Known rows, with every step that occurs:
todi/kelasa/lakas/lezig/fibon/zipu: [ 52  33 -40 -38  33  14   4 -30  27 -22  22 -13  32  45  31 -40  -2  16
   5  35  10  -4  20 -21 -43  15  16 -10  42 -15 -21  13 -14  18]
rimo/lezig/fibon/zipu: [ 38  -9 -35 -25 -12  35 -16   7  34 -23 -33  -4   0  26  21 -17  16  24
  25  26  36 -19   1 -49 -42 -32  39  18  49 -44   2 -15   1 -34]
lezig/geves/zipu/lakas/kelasa: [ 42  26 -31 -23 -35 -15  -1   5 -18 -22   7  43  27  38 -37  32 -18  -7
   0  -7 -44 -24 -27 -38 -34   3  -1 -37   5 -71 -39  48  21 -38]
fibon/zipu/lakas: [ 23   5 -11 -12 -22  -5  23 -39  10 -32  14   7  23  11   7   6   8  11
  25 -18 -26 -19  15  -4 -39 -22   3 -12  25 -33 -23  -1  -2 -22]
lezig/geves/zipu/todi/kelasa: [ 65  34 -47 -33 -16  -9   5  10  -8 -11 -20  31  17  36   8  19  -7  11
   4  11 -41 -30 -32 -46 -40   4  -3  -7  31 -53 -20  20  -4 -43]
rimo/lezig/fibon/zipu/todi: [ 38   0 -45 -18  -5  35  -4  21  20 -15 -51 -23   8  46  51   4  14  20
  46  17  11 -33  -3 -37 -49 -35  29  22  54 -55  12 -12  11 -25]
zipu/todi/kelasa/lakas/lezig: [ 43  46 -31 -31  32   6  36  -9  10   4  -4 -11  39  53  42 -29  -7   8
   7  19 -33 -23   8  32 -28  31   0 -20   7 -24 -17  15 -21  39]
lakas/lezig/fibon/zipu/geves: [ 31  23 -64 -32  -3  20 -39 -35  15 -54 -18 -54  27   0  53  -5   6  -9
  27  -7   9 -12 -14 -31 -40 -19   1   0  44   2 -16   2   5 -19]
lakas/kelasa/geves: [ 31  42 -39   6 -21   0  28   6  12 -31 -30   8  39  41 -28  29  24   0
  16  16  31 -15  -3  -3  -2  39  48 -27   3 -23 -38  35  22  -2]
todi/kelasa/lakas/lezig/geves: [ 77  28 -33 -49  19   9  13 -14  17  -1   0   5  23  34  13 -44 -20  18
 -16  23 -11 -17  -2 -18 -19  27   2 -37  10 -39 -27  27 -15   2]
lakas/kelasa: [ 21  45 -16  -2   0  -7  27  -4  17 -21 -17  14  26  22 -21  29  20   0
   6  16  20  -4   0   7  -5  24  38 -15   8 -27 -23  -6   5  15]
kelasa/lakas/lezig/fibon/zipu: [ 37  16 -39 -31  28  19 -41 -22  11 -22  14 -23  36  43  29 -34  -4  14
  19  11   7 -15  13 -23 -30   7  13  -7  30 -13 -13   9  -9  11]
geves/lezig/fibon/zipu/todi: [ 29  32 -26 -33  -6  20 -27 -10  -6 -21 -31 -47  13  57  71  26   4  31
  43  26  -1 -39  18 -22 -51 -15   2  23  64 -47  25 -27  17 -26]
lezig/geves/zipu/todi: [ 52  17 -48 -21 -20  -4 -41  20 -22  -8 -32  20  20  33   7  26 -10   8
  18 -16 -46 -39 -40 -47 -23  -5  -8  -5  20 -52 -11  17  -2 -48]
kelasa/lakas: [ 13   8 -14 -11  -1   8 -18 -14  -5  -5  14  20  27  22 -13 -12   2  14
  14   9 -10 -25   8   8  11  11  12 -25  -7 -17 -18   9 -18   3]
kelasa/geves/zipu/todi: [ 24  23 -57  -3 -38   0 -24  19 -25 -22 -31  14  38  50  -7  27  10  -3
  30 -11 -33 -36 -34 -25 -24  21   9  -1  12 -20 -26  43  -6 -33]
zipu/todi/lezig: [ 37  30 -26 -36 -11   6  10   0 -14  -6 -26   7  11  36  38  24   3  31
  12  -5 -34 -29   6   9 -15   4  12   1  15 -39  20 -12   1 -15]
fibon/lezig/geves/zipu/lakas: [ 51  -7 -27 -34 -41  10 -26 -30 -33 -29   1  43   8  38 -21 -27 -24  31
   3 -27 -73 -29 -35 -38 -42   8  -4 -27   7 -65 -16  48  -5 -72]
lezig/geves/zipu: [ 48   8 -36 -30 -27  -1 -53   4 -11 -17 -12  42  12  13 -28   9  -8   9
   0  -6 -21 -22 -39 -62 -17   0   2  -9  17 -41 -23  17 -15 -55]
kelasa/lakas/lezig/rimo: [ 28   2 -33 -19  29  11 -28  -6   6  -9 -11  -3  38  44  32 -30  -5  10
 -25  12  -8   8  14  16  18  33   0 -27 -22   0 -35  38 -41  24]
rimo/lezig/geves/zipu: [ 55 -12 -42 -37 -32  20 -43  33  11   1 -41  37 -10  29 -21 -18 -13  16
  -6   4  -9 -31 -47 -69 -40 -11  13  -5  21 -67 -14   9 -19 -63]
todi/kelasa/lakas/lezig/geves/zipu: [ 66  29 -47 -50  10   1 -24  -5   3   1  15  29  23  46  -9 -44 -29  11
 -25  15 -36 -22 -26 -41 -41  35 -12 -33  15 -39 -37  38 -30 -16]
geves/zipu/fibon/kelasa: [ -5  17  13  -9  -3  24 -73  -2   3 -49  13  40  -5  46 -37  28  11  29
 -24  24 -26 -32 -42  -6 -10  16  18  14  34 -37 -15 -33 -17 -24]
rimo/lezig: [ 23  -4 -17 -23 -19  26   9  14  31  -4 -41  12  -3  19   1 -19   9  14
   6  16  14 -16  -9 -10 -18 -12  33   5   9 -42  -6 -16 -21 -18]
kelasa/lakas/lezig: [ 24  20 -21 -29  21  13 -24 -16   7  -1   2  -3  33  30   9 -38  -9   4
  -2   2 -13 -15   3  15  -4  26   5 -20  -7 -12 -19   9 -32  25]
todi/lezig/geves: [ 73  11 -27 -55 -26  13 -17  -5  -5 -10 -22  25  -1  17  13   8  -9  44
 -11   1 -12 -23  -5 -42  -7  -1  17 -16  21 -55  11   0   7 -55]
kelasa/geves: [ 26  14 -30  -9 -33  11  -2  -4   4 -30 -28  10  31  19 -12   7  21   7
  21   5  15 -14  -6 -16   4  18  34 -11   1 -11 -27  28  -6 -25]
lakas/lezig: [ 29  32 -14 -27   9   9 -11 -16  20 -19 -25  -8  24  11  17 -20   6  -1
  -5  -3  -1   9  -6   2  -8  16  17   5   5 -13 -13  -9 -31  12]
todi/lezig/geves/zipu/lakas: [ 52   2 -31 -61 -56  -1 -28  -3 -37 -13  16  51   4  29  -9   7 -33  25
 -18 -18 -72 -31 -22 -52 -43 -11 -19 -24   9 -67  -3  42   3 -75]
fibon/kelasa/lakas: [  9  19 -18  -5   6  26 -39 -31  10 -18   3   7   7  40 -16 -18  -4  36
  -7  25  -3 -48   4  19  -1  22  13 -25  -6 -15 -28 -15 -25  11]
todi/lezig: [ 33  22 -18 -42 -18   5  -2 -19   0 -14  -7  24   4  17   8   6   4  32
 -11   6  -9  -9   7  -7 -10   8  23  -2  12 -25  10 -12 -12 -23]

Rows:
[ 11   4   4 -16 -15  48 -53   9   4 -55 -38 -22   0  90  24  34  13  58
 -33  60  13 -33   0  14   6  46  23  -5  28 -39 -20   5   5 -33]
zipu/fibon/kelasa/geves/lezig/rimo
[ 63  13 -33 -39  17  15 -38  -3   1   3  -8  -1  27  31  13 -37 -22  17
   0  -1 -14 -27 -10 -19   0  19  -2 -36  -1 -41 -19  19 -14  -5]
kelasa/lakas/lezig/geves
[ 54  15 -47 -24   1  28  46  10  37 -16 -40 -17   8  47  54  -6  18  26
  32  40  15 -27   5 -32 -66 -27  37  21  63 -53   1 -10   9 -18]
rimo/lezig/fibon/zipu/todi/kelasa
[ 63 -15 -27 -36 -23  33  -6  26  25   1 -57  15  -8  17   4 -19  -3  25
   5  11  11 -28 -23 -48 -18 -20  27 -10  15 -69  -6  -4  -5 -47]
rimo/lezig/geves
[ 18  33 -23 -26 -35  36 -34 -25  10 -30 -50 -36  -5  61   9  -3  -2  48
  -7  37  16 -53   5   2 -34  40  19  -8  22 -30 -16 -15  -8 -24]
fibon/kelasa/geves/lezig
[ -8  24 -43 -46 -21  56 -86 -39 -23 -35  -6 -56  -1  47  38  -4 -25  31
   5  51  -3 -71   1   3 -28   0 -19 -22  12 -14  -4   2   6 -23]
zipu/geves/lezig/fibon/kelasa/lakas
[ 73  13 -55 -38 -21  13  16  40  12   7 -44  28  -3  51   8  -7 -12  19
   3  22 -29 -41 -44 -54 -64  -7   9  -2  37 -80 -13  14 -11 -49]
rimo/lezig/geves/zipu/todi/kelasa
[ 22  26 -27 -18 -41   7  30   5 -10 -31 -33 -22  38  79  23  36  -5  13
  -8  30  -5 -10  28  17 -21  38   7 -39  -4 -47 -43  72  22 -19]
zipu/lakas/kelasa/geves/lezig/rimo
[ 16  16 -47 -46 -43  24 -39   0 -27 -44  -4   4  50  44   7 -12 -13 -26
   8  -2 -38   3 -24 -40 -40   8  -1  -2 -11 -23 -31  91  -7 -31]
kelasa/geves/zipu/lakas/lezig/fibon
[  8   2  18 -14  -5  19 -48 -11 -18 -43  18  56   4  49 -42   4  19  35
  -4   7 -47 -18 -46  -3  -8  29  29   9  36 -42   4  -2  -8 -42]
geves/zipu/fibon/lezig
[ 24  26 -33   1 -27  29 -23 -21  17 -43 -41  -3  12  36 -12   2  16  31
   0  17  21 -35  -8  -5  -7  31  37 -12   3 -10 -38   5 -12 -16]
fibon/kelasa/geves
[ 32  -5 -25  -5   3  15  -4 -32   5 -34 -33  15  15  37  17 -20  20  44
 -12   7  -7  11   3   9  14  31  30 -10  -4 -11 -21  28 -32 -25]
fibon/lezig/rimo
[ 39  34 -65 -32 -29  50 -32   0 -18 -44 -53 -23  10  74  48  23   4  47
   9  29   0 -50   0 -16 -22  17  32   1  16 -32   7  26  21 -32]
zipu/todi/lezig/fibon/kelasa/geves
[ 78  46 -52 -45   4  -6   4  11   4  -9 -30   5  22  45  27  -4 -16   4
  -9   5 -44 -19 -39 -39 -54  18 -12   0  31 -49 -22  18 -18 -19]
lakas/lezig/geves/zipu/todi/kelasa
[ 16  20 -14 -48 -12  28  -9 -19  -6 -34  -3 -12  39  16  41 -14  -7 -21
   5   3 -23  16   6  -9 -17 -22   2   5 -12 -27  -8  38  -7  -2]
zipu/lakas/lezig/fibon
[ 59  35 -52   4 -15  -7  61 -11  26 -30 -28 -13  35  48  27  15  25  25
  41  12   1 -34   7 -10 -49  20  32 -10  53 -25 -33  13  11 -15]
fibon/zipu/todi/kelasa/geves
[ 52  26 -41 -21  -5  -5  14 -12   5 -13 -16  -4   8  42  41  22   7  48
  26  -9 -26 -41  11  -5 -44   1  14   1  54 -40  14 -34  10 -23]
fibon/zipu/todi/lezig
[ 58  29 -38 -50 -44 -14   1   8 -30 -15  16  49  12  52 -26  31 -29  19
 -18  -5 -56 -27 -19 -41 -50  12  -3 -39  12 -81 -16  43  29 -53]
todi/lezig/geves/zipu/lakas/kelasa
[ 33  35 -39 -41 -37  -2  32 -14   2 -31   8  14  41  42  -6 -26 -12 -15
 -15   0 -47   2 -20 -18 -62  33  -1 -15   6 -24 -54  74 -23 -17]
todi/kelasa/geves/zipu/lakas/lezig
[ 30  11 -58 -28 -17  -6 -28  17 -31 -12 -23  29  18  62  38  31  -2  28
 -19  -2 -51 -10  -8 -17 -14  22  -7   1   9 -27  -4  29 -26 -36]
geves/zipu/todi/lezig/rimo
[ 39  37 -20 -34  26   5  24 -24  24  -5  13   5  30  33  10 -47  -5   8
 -13  29 -11  -3  11  17 -21  36  10 -22   4 -14 -27  13 -34  33]
todi/kelasa/lakas/lezig
[ 38  23 -32   7   2  -8   9 -14  11 -20 -23 -12  23  28  31  25  19  20
  44 -15 -13 -35   5  -2 -32  -6  12   3  48 -28  -7 -30   2  -9]
fibon/zipu/todi
[ 23  38 -54 -44 -18  32 -67  -4 -29 -33 -22   7  -1  68  29  24  -9  39
 -11  24 -35 -43 -20 -29 -44  10   6  19  24 -34  17  -3  -6 -32]
geves/zipu/todi/lezig/fibon/kelasa
[ 58  50 -48 -33  28   9  30 -18  28 -31 -26 -36  31  44  71  -6  13  10
  23  21   3  -4   9 -16 -57  -2  19  18  60 -25  -7  -5   0  13]
lakas/lezig/fibon/zipu/todi/kelasa
[ 23  18 -31 -27 -57  -6  36 -14 -10 -33  19  39  37  35 -30  -2  -2  -6
   1   8 -44 -11 -14 -23 -49  17   5 -19  -1 -25 -53  73 -12 -40]
todi/kelasa/geves/zipu/lakas
[ 46 -23 -30 -43 -53  19 -20  27  -6  -3 -17  37  -2  29 -15 -16 -28   6
  -1  -8 -47 -34 -40 -58 -53 -30  -7 -17   5 -84 -19  38  -8 -70]
rimo/lezig/geves/zipu/lakas
[ 16  22  -4 -39  -9   8  15 -25   6 -22  -4  -8  31  13  25 -20  -8 -12
   0 -15 -39   5   5  18 -22  -3  -5  -8 -11 -27 -18  19 -20   6]
zipu/lakas/lezig
[ 32  14 -29 -15  -5  13 -24 -25  13 -40  -6  -4  20  14  17  12  20  15
  28  12  25  -7   9 -41 -19 -20  30  13  41 -19  -6  -5   2 -25]
lezig/fibon/zipu
[ 10  24   0 -53 -21  33 -39 -15 -12 -20 -23 -19   8  33  35  10   2  15
   7  42  12  -9  14 -24 -18  -6  12  19  22 -34  19  -6   0 -29]
geves/lezig/fibon
[ 29  34 -18   3 -13 -17  54 -26  18 -32  14   4  30  31 -13  30   9   7
  25  -7 -12 -16  18   9 -42   0  19 -27  30 -46 -37   2  23   2]
fibon/zipu/lakas/kelasa
[ 28  42 -32 -19 -11 -12  23  -2  -6 -15  -6  31  23  34   4  17   8   2
   6  12 -39 -16 -19 -12 -40  15   4  11  26 -25 -19   9 -25 -12]
geves/zipu/todi/kelasa
[ 60   5 -38 -28 -23   9 -47 -22 -18 -24 -20  42   1  37 -26 -27  -6  43
   0 -13 -37 -30 -44 -51 -26  26  13 -14  25 -51 -11  23 -13 -67]
fibon/lezig/geves/zipu
[ 10  22 -57 -17 -39  38 -81  -7  -9 -56 -26  12  18  54 -18   7   8  16
  -5  33   9 -30 -28 -52 -24  21  25   6   8 -10 -32  40 -16 -42]
lezig/fibon/kelasa/geves/zipu
[ 11  30 -17 -42  -4  42 -31 -34   7 -48 -18 -30  18  35  41 -21 -12   6
 -14  19 -19  -6   5   2 -28  -9   3   4  -8 -28 -16  14 -11   6]
zipu/lakas/lezig/fibon/kelasa
